In the rows, 128 means zero.
Known rows, with every way that one mark hangs from another:
{sosol {fivu fulup}}: [108 100 151 119 188 132 145 117 153  97 149 166 147 126 119 154 133 112
 136 123 137 170 114 115 102 101 136 111 117 141 167 167 113 112 107 111
 112]
{sosol bamu {fivu fulup kuno}}: [135 102  93 141 200 109 148 110 135  93 172 159 151  96  88 132 150 119
 162 113 175 156  92 113  66 109 174 113 116 144 197 126  99  81  97  57
 112]
{visi fivu}: [109 120 149 119 135 127 127  94 141 107 148 127 129 159 147 165 145 109
 136 124 130 138 131 130 146 120 121 120 128 136 116 158 108 105 122  88
 107]
{saguki {muza {fivu doti fulup}}}: [110  98 115 171 111 104 135 169 117  87 218 148 174  83  86 108  64 133
 172 111 124  97  90 141  55  83 192 143 121 143 137 119 129  85 122 100
 143]
{muza {fivu fulup} roze saguki}: [ 70 116 133 162 138 102 159 168 145 119 180 159 138 102 102  95  67  97
 148 128 137 182 109 151 120 119 172 163 130 140 149 167 146 148 151 121
 154]
{fivu doti kuno}: [143 108  93 131 135 115 115 143 109 130 154 138 140  75  99 131 127 139
 164 103 142  94 101 118  81 147 170 124 161 108 151  93 125 108 139  92
 156]
{bamu doti {sosol {fivu kuno}} visi}: [137 118  95 111 197  96 145 108 126 116 104 172 100 152 127 201 168 137
 141 123 166 173 127 164  79 149 114  81 101 134 151 157 131 134 111 107
  82]
{sosol fivu}: [128 119 158 102 158 128 135 112 137 108 110 139 139 157 133 164 146 120
 108 126 126 164 124 109 130 105 116 104 124 134 144 150 102 129 106 101
 117]
{saguki {muza {bamu doti}}}: [123 153 126 116 111  87 143 164 160 102  94 146  99 173  52 145 116  93
 132 170 149  83 108 132  65 105 109 153  83 140 133 113 139  64 147 120
 113]
{roze muza}: [150 121 134 134 117 120 101 139 115 125 133 128  81 136 127 136 141 120
 123 130 105  98 104  98 127 114 131 117 115 144 131 135 136 137 147 116
 115]
{saguki {muza {fivu doti}}}: [124 116 122 160  79  97 122 167  98  89 180 128 163 116 105 118  75 138
 142 109 113  92  98 144  74  88 172 136 125 136 114  99 120  98 121  98
 148]
{saguki {muza fivu}}: [102 136 118 159 105  91 142 171 115 105 174 130 144 139 127 124  89 136
 126 122 120 116 104 154 112  83 142 136 112 134 112 126 125  95 118 101
 112]
{lamos {kuno gudil}}: [122 153 101 152 123 149 132 110 177 139 125 127 149 156 101  99 141 157
 133 122 117 145  96 170 133 121 140 131 110 121  94 159 150  98 138 111
  83]
{saguki muza}: [117 135 122 151 117  95 139 162 129 114 148 142 131 141 105 125 118 126
 117 129 119  90 127 130 103 111 129 140 117 141 113 114 131 100 111 122
 108]
{bamu sosol}: [156 132 111 144 139 131 115 109 119 124 142 145 123 104 127 145 138 138
 130 130 150 138 150 157 135 147 124 126 113 154 110 129 146 170 127 162
 114]
{bamu doti sosol visi}: [148 128  98 125 127 122 124 109 119 130 106 151  98 144 125 157 136 134
 132 144 150 141 152 173  91 168 121 117  85 154 116 144 153 151 131 164
  98]
{bamu doti sosol {visi fivu}}: [128 123 121 118 137 118 127  72 135 107 124 151 100 175 149 191 147 111
 144 147 146 155 157 173 109 156 114 109  88 159 108 168 133 129 125 127
  74]
{fivu {doti roze} kuno}: [136 119  90 122 138 134 101 120  91 142 164 151 129  82  98 122 113 113
 153 119 133  59 123  98  67 175 156 143 173  86 147 114 107 126 132 104
 179]
{roze {muza {bamu visi}}}: [174 151 109 156 139 109 107 111 118 141 146 139  48 141 104 135 141 116
 108 152 120 136 132 157  85 146 113 149  72 169 154 152 144 116 210 130
 113]
{roze {muza bamu {fivu doti fulup}}}: [153 108 128 166 121 118  93 134 123  98 202 135 101  77  76 116  93 104
 173 132 136 114  72 130  57  95 183 148  86 161 171 133 139 102 204 102
 152]
{visi {bamu doti} {fivu fulup kuno}}: [ 91  87 119 114 180 107 154 139 151  99 162 163 132 146 120 169 172  72
 201 115 155 117  89 123  71 105 167 123 128 119 140 184  84  40 137  53
 106]
{bamu {visi fivu}}: [116 129 132 134 148 123 134  79 129 123 159 136 117 163 162 162 136 121
 127 128 122 164 159 165 121 147 119 125 112 153 117 174 116 105 137  95
  97]
{muza {bamu doti visi} roze}: [143 145 114 111 119  89 127 132 170 134  74 178  82 178  98 114 122  73
 112 176 146 157 131 160  68 166 122 158  78 123 160 182 155 124 177 123
 153]
{gudil {muza {bamu sosol visi} saguki}}: [132 153  93 172 177 101 153 105 135 134 161 149  65 123  48 144 104 135
 108 171 164 205 186 230 101 184  99 190  99 221 105  90 132 158 197 191
 114]
{gudil muza}: [105 109 120 132 141 109 135 138 153 115 134 127 118 151 118 121 118 134
 125 141 135 145 118 136 142 131 135 143 144 156 104 112 118 134 121 132
 142]
{fivu doti fulup {kuno gudil}}: [124 100  99 160 143 151 120 149 152 136 190 149 169  63  62 126 136 129
 197  90 163  78  73 128  54 131 200 137 150 107 175 129 159  86 134  95
 146]
{sosol {bamu doti visi} fivu}: [152 114 121 107 132 120 146  86 121 100  83 133 120 193 106 154 145 116
 113 151 146 161 112 130  60 127 136  95  74 151 157 128  91  92  92  90
 101]
{fivu fulup kuno}: [101 113  85 144 192 109 145 151 139 136 180 165 134  75 112 123 130 127
 180 109 152 127 105 127  94 132 156 132 144 113 167 143 149  97 137 104
 119]
{gudil {muza fivu}}: [ 82 105 121 142 125 101 134 149 136 101 159 111 130 153 138 119  89 148
 142 134 135 170  94 167 153 104 148 136 131 143 103 122 113 132 127 112
 141]
{muza roze saguki}: [107 132 140 136 123 109 149 158 147 138 117 153 115 132  89 110 103  88
 102 139 125 149 145 128 139 154 132 161 139 134 131 131 140 162 145 129
 159]
{muza {bamu sosol} {fivu doti} saguki}: [146 142 126 174 123 124 127 112  93 112 177 122 120  71  43 150  83 128
 150 136 160 169 134 189  83 135 140 164  97 178 125  74 127 148 198 160
 141]
{muza {fivu fulup kuno} roze saguki}: [ 61 111  98 169 169  78 164 188 141 129 192 169 137  80  95  98  83 109
 174 110 146 174  94 150 106 128 181 153 145 119 166 160 152 128 157  86
 150]
{roze {muza {fivu fulup}}}: [114 106 125 162 133 117 110 152 115 112 197 134 110 101 138 122 112 128
 165 118 120 129  71 123 111  82 175 119 103 151 148 169 148 122 153 103
 110]
{muza roze}: [136 131 127 131 109 103 116 142 160 127 112 164 125 137 135  94 122  95
 110 132 125 139 129 123 133 145 145 143 132 122 136 171 142 160 129 115
 167]
{gudil {muza fivu roze}}: [ 83 106 119 151 103  76 122 162 163 100 145 147 130 161 152  85  87 108
 120 135 132 182  93 162 155 120 167 157 134 139 113 162 128 164 126 103
 180]
{saguki {muza {bamu sosol} {fivu kuno}}}: [130 168  64 186 150  56 130 153 112 102 196 157 112  91  90 144 121 144
 151 126 171 136 113 201  86 115 128 155  96 150 129 123 148 101 164 108
  96]

Rows:
[105 127 145 156 119 114 135 164  86 122 161  96  88 129 104 149  98 133
 132 123 104 136  93 131 141  91 137 123 122 157 123 108 126 132 164 108
 108]
{roze {muza fivu saguki}}
[158 156 103 149 130  90 123 117 160 144 129 180  95 146 109  95 123  87
  98 156 140 177 151 180  85 179 122 178  92 140 159 185 148 143 190 133
 162]
{muza {bamu visi} roze}
[124  91 138 106 150 127 148 109 154  79 110 152 147 153  76 143 136  93
 152 151 163 143  84  96  62  91 163 105  83 152 180 131  98  79  74  90
 108]
{sosol {bamu doti} {fivu fulup}}
[117 130 121 151  81 121 107 147  77 102 197 139 150 120 101 105  62 114
 134 131 108  54 110 120  65 118 163 153 140 112 107 118 102 112 117 107
 165]
{saguki {muza {fivu {doti roze}}}}
[178 117 132 140 120 156  86  48  76 106 193 163 135 109 118 155 153  78
 134 127 125  89 172 139  81 167 158 156 135 149  83 163  53 150 139 133
 166]
{visi {bamu sosol} {fivu {doti roze}}}
[101 137  95 153 128 131 140 118 199 127 132 122 138 178  88  93 126 161
 126 142 125 158  87 186 153 120 149 142 123 149  74 144 145 102 132 114
  99]
{lamos {kuno {gudil muza}}}
[127 156 102 166 135 127 129 120 178 148 143 122  96 172  67 118 134 134
 114 160 160 163 119 211  93 152 124 177  94 167 133 142 147 106 175 139
 128]
{kuno {gudil {muza {bamu visi}}}}
[ 92 165 102 160 154 124 168 122 205 129 126 114 104 172   8 106 109 139
 123 166 143 187 107 212 131 134 121 186 105 175  86 100 141  81 192 127
  94]
{lamos {kuno {gudil {muza bamu saguki}}}}
[144 164 104 163 129 122  90  99  79 143 183 142  48 146 124 118 102 114
 110 168 113 126 123 158  78 150 120 155  78 137 145 183 128 128 207 125
 131]
{doti {roze {muza {bamu visi} fivu}}}
[125 112 117 154  87  77 105 146 167  90 151 153 121 135  92  83  75  94
 133 147 150 169  88 167  94 132 179 183 123 152 138 135 122 143 178 101
 219]
{gudil {muza bamu {fivu doti} roze}}
[112 154 143 141 175 120 162  82 134 132 166 125  82 161  78 170 120  99
 119 159 138 190 172 186 101 160  90 168  92 177 131 141 110  85 202 111
  94]
{muza {bamu {visi fivu}} saguki}
[ 74 143 108 162 145 133 166 136 187 133 132 112 127 171  42 112 107 158
 126 147 125 169  98 190 150 130 140 162 133 167  69 107 132 104 148 126
  87]
{lamos {kuno {gudil {muza saguki}}}}
[184 104 141 125 120 138 119  78 108  85 131 128 160 126  82 135 131 118
 118 123 148 131 108 103  64 114 170 113 112 160 159  83  72 111  94  79
 159]
{sosol bamu {fivu doti}}
[110 131 131 131 167 132 135 133 155 130 125 131 146 149 106 173 176 135
 133  95 159 136  77 125 126  99 133  94 138 104 165 164 127  95 105  69
 108]
{sosol {fivu {kuno gudil}}}
[ 66 104 119 176 110 111 122 173 206 122 187 162 149 150 110  78  96 111
 151 134 157 166  60 172 131 107 201 163 127 141 135 195 153 141 122 102
 167]
{kuno {gudil {muza {fivu fulup} roze}}}
[182 101 138 147 116 135 105  68 102  90 178 146 146 112 130 165 165  97
 145 104 135 130 152 159  89 131 166 142 125 172  89 146  68 135 144 120
 143]
{visi {bamu sosol} {fivu doti}}
[120 134 132 146 107 132  86 131  81 126 175 124  88 142 150 124 104 116
 124 142 101  85 101 103 129 113 142 123 119 120 121 168 112 147 150 109
 138]
{doti {roze {muza fivu}}}
[111 102 121 146 123 158 105 119  96 118 214 150 163  75 106  99  73 104
 174 128 132  97 107 115  66 137 187 147 138 109 143 149 110 121 131 126
 181]
{muza {fivu {doti roze} fulup}}
[138 116 151  89 151 126 125 106 144  91  74 155 120 166 121 196 155 115
 130 140 153 157 122 129 113 110 107  84  98 146 133 146 118 152  92 133
  99]
{bamu doti {sosol fivu}}
[194 117 149 124 136 148  65  75  83 103 155 174  89 117 108 175 143 104
 109 136 116  85 130  83  88 146 139 104 126 158 132 145  94 196 123 139
 146]
{bamu {sosol {fivu {doti {roze muza}}}}}
[ 93 140  97 128 142 103 131 166 205 128  94 128  93 176  39 150 147 112
 164 155 194 109  56 157  91 126 133 150 119 124 151 114 154  61 155  93
 130]
{fivu {kuno {gudil {muza {bamu doti}}}}}
[121 110  91 154 145 172 108 134 131 153 200 165 159  65  58 109 123 111
 183 115 159  40  90 103  47 156 189 146 163  87 172 142 140  98 125 113
 172]
{fivu {doti roze} fulup {kuno gudil}}
[157 101 126 139 126 157  76 120 100 125 200 167  96  82  84 111 108  90
 153 140 108  40 109  69  58 144 176 141 141 136 147 141 123 140 149 132
 165]
{fivu {doti {roze muza}} fulup}
[ 93 152 138 158 140 134 152 149 184 143 134 106  98 155  10 136 113 118
 123 165 171 149 117 180 122 130 118 188 120 177 124  89 135 102 179 143
 135]
{kuno {gudil {muza bamu saguki}}}
[163 120 122 125 111 127 122 123 111 115  97 150 114 146 115 154 167 104
 142 137 148 121 134 150  90 125 137 129 102 153  99 140 102 141 137 157
 120]
{visi {bamu doti sosol}}
[113 122 122 135 122 160  93  93 127 136 186 134 147 128  94 158 146 102
 170 113 150  47  98 108  86 153 159 132 166  91 140 156 104  89 120  62
 151]
{visi {fivu {doti roze} {kuno gudil}}}
[ 60 112 129 155 114  80 155 179 156 113 154 136 112 154 106 101  66 109
 121 146 130 193 103 165 157 125 156 173 148 159 108 126 118 166 143 111
 169]
{gudil {muza fivu roze saguki}}
[122 136 116 111 138 142 107  60 112 120 136 171  88 180 142 179 137  91
 138 165 143 115 173 158  98 185 108 122 102 142  99 191 118 140 118 139
  98]
{bamu {doti roze} sosol {visi fivu}}
[101 132 118 149 112  69 120 147 180  99 143 150 104 158 115  86  87  99
 119 161 150 191  96 183 130 127 152 179 109 149 130 160 134 145 168 102
 184]
{gudil {muza bamu fivu roze}}
[136 167 140 144 149 139 113 122 101 147 151 133  37 134  43 142 112  80
 105 176 115  83 141 103 100 151  94 175 111 158 140 115 118 131 197 147
 137]
{doti {roze {muza bamu saguki}}}
[135 130 133 100 105 137  88 139 114 129  99 143  61 175 115 147 128  83
 132 166 107  35  96  67 102 134 125 115 117 114 127 154 122 132 134 124
 132]
{bamu {doti {roze muza}}}
[147 169  99 184 100  59 110 151 148  97 170 183 114 121 101 106  99  95
 110 147 154 151 128 193 101 121 138 173  80 163 119 168 158 156 158 132
 139]
{saguki {muza {bamu sosol} fivu roze}}
[107 157  79 175 127  30 136 196 152 114 165 172 117 123  97  96 103  98
 137 129 149 133  89 167  84 112 149 172 112 117 154 167 154  92 168  63
 148]
{saguki {muza bamu {fivu kuno} roze}}
[140  77 148 140 139 142 127 100 123  90 202 155 164  99 114 138 145  76
 172 105 127 124 121 126  64 117 194 148 133 154 125 163  68  82 155  89
 153]
{visi bamu {fivu doti fulup}}
[ 80 108  82 157 175 103 147 156 125 123 206 145 151  76 129 120 108 144
 196 104 149 154  78 151 106 106 175 120 132 108 166 155 142  92 140  86
 118]
{muza {fivu fulup kuno}}
[104 143 111 155 173 103 169 128 146 138 146 128  73 148  44 130  93 129
 104 174 147 196 157 202  97 168 104 189 109 194 123  87 123 120 202 157
 125]
{gudil {muza {bamu visi} saguki}}
[ 97 153 138 162 121 109 139 165 209 141 122 138  95 168  22 107 107  83
 103 170 163 157 113 177 129 143 133 204 122 168 130 129 149 137 174 136
 173]
{kuno {gudil {muza bamu roze saguki}}}
[133 104 122 130 135 163 107 109 110 128 193 169 147  78  87 102  92  96
 158 138 125  70 131  93  56 159 173 155 146 112 148 132 116 129 131 145
 178]
{fivu {doti roze} fulup}
[124 117  93 127 157 126 107  70  87 133 201 161 126 123 133 151 121 109
 150 121 129  92 145 134  66 192 150 136 160 106 133 157  95 101 149  73
 151]
{bamu {visi {fivu {doti roze} kuno}}}
[151 164 120 161 140  96 133 121 153 135 128 173  88 106  57 125 118  85
 106 159 162 179 167 173 118 171 110 182 104 177 130 130 154 188 190 170
 148]
{muza {bamu sosol} roze saguki}
